What can hang from each mark:
keris: katif kimed satep
satep: keris pobi pomag
kapop: pobi
kimed: keris pobi
pobi: kimed nazop satep
pomag: katif kimed satep
katif: pobi pomag

Each row was made from one small tree. Brackets hold a mark, then the marks that hang from it, in alphabetical order. Every link used is in the known rows. Write each row's tree.
In the rows, 128 means zero.
Known rows:
(satep keris pobi (pomag kimed)): [155  72 126 112  60  75 103  99  90 165 161 138 172 103 171  94 208  96
 121 135  75 104 107 103]
(pobi kimed nazop (satep pomag)): [165 176 123  71 106 153  82 159 164 107 139 155  89 118  98 117 101 101
 121 168 138 138  87 124]
(pomag kimed): [104 138 125 130 129 116 132 102 106 105 145  65 125 192 134 130 179 124
 127 130 140 145 154 165]
(satep keris (pobi kimed nazop) (pomag katif)): [163  81 111  72  73 101  64 141 143 186 147 158 114  53 150  95 100 128
 128 133  81 100  75 139]
(keris (katif (pobi nazop satep)) kimed): [106 151 141 138 150 165 140 153 136 103  91 177 121 170 149 127  74 133
 106 122 166 134 158 117]
(satep (keris katif kimed) (pobi nazop) pomag): [162  83 104 119  62  85  84 127  98 169 106 176 156  50 175  84 145 105
  97 119  68  97 117  94]
(pobi kimed satep): [114 165 122 115 130 158 112 148 162  70 119  99 106 170 109 144 130 112
 117 156 184 158 119 130]
(pomag katif satep): [ 86 144 147 151 176 109 130 112 132 149 132  27 118 201 141 139 124 161
 128  90 140 130 159 184]
(pomag (kimed keris)): [130 126 130 156 129 122 151  90  97 101 151  76 136 168 118 137 156 138
 142 144 133 130 143 126]
(kapop (pobi kimed)): [ 91 147 118 112 144 140 141 121 121  62 132  76 135 203  91 146 186 115
 155 118 134 149 150 162]
(pomag satep): [101 157 141 157 153 105 138 106 125 109 139  34 135 207 127 144 174 120
 118 104 141 138 157 158]
(pomag (katif (pobi nazop)) kimed (satep keris)): [103 124 185 145 162 132 159 113 129 215 165 150 136 238 165 103  75 165
 128 106 125  87 145 144]
(katif (pobi kimed)): [ 95 120 129 124 121 136 142 125 149  54 138 106 130 214 124 163 153 120
 135 117 149 156 148 157]
(pomag (kimed keris (pobi nazop))): [158 130 128 134 119 127 128 109 113 141 157 129 120  73 108 130 143 145
 142 138 134 113 112 136]
(kapop (pobi (kimed (keris katif)) satep)): [130 146 133 156 163 185 165 138 128  53  99 134 163 176  78 147  90 139
 166 158 146 118 135  70]
(kapop (pobi kimed nazop)): [111 163 116  92 151 152 132 134 128  81 143 102 107 167  80 129 147 114
 155 124 126 141 136 177]
(kapop pobi): [ 93 138 122 130 166 124 148 104  95  76 141  55 143 170 111 155 205 131
 159  93 113 147 168 174]
(keris (kimed pobi) (satep pomag)): [137 136 134 107  94  77 102 132 100 149 100 144 128  93 164 123 216 101
  86  84 130 143 125 121]
(satep (pobi nazop) (pomag (kimed (keris katif)))): [191  87 122 126  81 102 115 109  89 151 146 152 156  68 125  86 102 116
 148 158  69  83 107  91]
(kimed keris): [136 121 113 161 140 118 141  95 110  79 142  56 130 120 112 169 158 145
 144 125 125 143 140 136]
(satep keris (pobi nazop) (pomag kimed)): [174  88 124  91  61  88  91 108  96 189 172 162 143  73 159  76 166  96
 122 145  70  94  94 113]
(katif pomag): [ 77 122 107 144 157 116 145 113 135 107 129  56 122 142 123 161 179 139
 139 113 129 173 162 176]
(satep (keris katif) pomag): [159  90 115 144 100 104 115 112 105 112 116 121 173 116 149 146 158 132
 125 128  54 113 136  96]
(satep (keris kimed)): [ 99 122 109 145 111 101 122 110 104 123 110 101 133 154 167 138 195 123
  92 103 134 140 153 129]
(kimed (keris satep) (pobi nazop)): [173 141 135 137 141 126 136 125 116 133 133 127 107  33 119 151 125 135
 130 112 136 128 103 118]
(keris (katif pomag) (satep (pobi kimed nazop))): [117 117 114 120 127 129 140 156 147 138  93 147 116  97 120  98  73  91
 126 140 134 143 122 117]
(satep pobi): [116  95 105 130 110  92 107 107 112  99 142  48 137  93 148 137 193 109
 130 106 125 146 137 163]
(keris (katif pobi pomag)): [ 69  89 129 173 168 134 178 121 138  87 112 107 163 183 138 170 129 155
 152 104 113 157 186 148]

Which tree is each row?
[153 160 125  84  99 122  72 157 136 157 117 177 102  46 140 113 163 120
  93 122 144 129  99 127] -> (keris (kimed (pobi nazop (satep pomag))))
[ 97  80  97 148 111 108 126 131 118 180  93 163 146  68 167  97 130 121
 105 120 108 121 145 115] -> (satep (keris (katif pomag) kimed) (pobi nazop))
[106 155 133 114 153 157 133 145 154 176 137 163 106  90 118 117 129 139
 131 149 169 140 117 143] -> (katif (pomag (kimed (pobi nazop satep))))
[142 143 137  81 118  94  81 151 114 209 103 163  84  56 169 101 122 142
  96  77 127 127 110 160] -> (keris (kimed (pobi nazop)) (satep (pomag katif)))
[165 160 120 140 140 186 131 153 156  78 103 150 111 117  82 136  27 133
 134 186 157 120 105  81] -> (pobi (kimed (keris katif)) nazop satep)
[115 134 139 138 155 132 159 140 120 181  99 165 124 108 130 110 103 130
 126 128 133 131 141 123] -> (keris (katif (pomag (kimed (pobi nazop)))) satep)
[151 163 128  64 129 157  75 166 170 146 132 149  72 117 112 113  49 143
 128 154 139 131  88 153] -> (pobi kimed nazop (satep (pomag katif)))
[ 98 130 135 197 156 139 181 123 155 110 100  99 165 212  85 140  92 135
 141 151 137 124 151  92] -> (pobi (kimed (keris (katif (pomag satep)))))
[ 91 144 139 167 128  95 136 108 110 153 113  95 149 212 164 119 189 113
  82  97 144 119 157 115] -> (pomag (satep (keris kimed)))
[159 112 103 114  91 124 107 122 135 101 150 114 111  70 100 121 113 107
 140 152 132 123  92 128] -> (satep (pobi (kimed keris) nazop))
[ 96 129 139 148 184 176 167 150 163 117 113 169 131 145 125 150  55 155
 145 135 140 147 156 128] -> (keris (katif (pobi nazop satep) pomag))
[212 120 134 132 115 115 123 134 104 142 111 171 141  19 118 136  97 132
 133 123  82 103 100  78] -> (kimed (keris katif (satep pomag)) (pobi nazop))
[159 172 123 117 135 176 122 147 158  87 135 139  90 112  82 138  68 126
 132 179 173 132  94 105] -> (pobi (kimed keris) nazop satep)
[ 87 137 134 152 135 105 136 131 143 221 116 161 133 114 146 113 178 130
  90  97 139 118 136 128] -> (katif (pomag (satep (keris (kimed (pobi nazop))))))
[120 114 161 141 157 145 168 130 138 109 123 135 119 190 138 154  59 157
 145 110 159 135 132 119] -> (pomag (katif (pobi (kimed (keris satep)))))
[133 138 153 120 162 190 141 154 174 118 138 174  95 148 112 146   7 175
 152 148 175 125 105 126] -> (pomag (katif (pobi (kimed keris) nazop satep)))
[116  94 120 150 132 132 147 127 131 188 117 178 151  86 136 120 127 151
 132 138  98 109 134 116] -> (satep (keris (katif (pomag (kimed (pobi nazop))))))
[131 154 140 101 153 138 126 127 107  99 141 114 150 142 114 139 183 122
 154 120 108 136 134 125] -> (kapop (pobi (satep pomag)))
[170 146 148 131 134 126 144 117 101 158 141 151 113  81 121 121 122 128
 128 133 145 114 106 105] -> (pomag (kimed (keris satep) (pobi nazop)))
[164  99 101 138  95 135 117 129 135  92 120 125 135  72 102 117  78 118
 141 160 121 108 106 105] -> (satep (pobi (kimed (keris katif)) nazop))
[104 129 157 178 139 126 161 125 120 157 105 173 164 221 166 113 105 129
  93  99 124  96 167  98] -> (pomag (satep (keris (katif (pobi nazop)) kimed)))
[177  95 105  76  47 100  75 134 134 147 153 164 131  54 136 100 152  87
 117 149  80 109  76 112] -> (satep keris (pobi kimed nazop) pomag)
[ 84 118 129 129 166 137 163 122 149 122 153 122 114 145 125 157 130 146
 147 107 123 163 160 183] -> (katif (pobi nazop) pomag)
[121 160 143 101 139 180 130 157 174  80 140 164  97 177 110 143  79 121
 127 150 177 146 116 135] -> (katif (pobi kimed nazop satep))
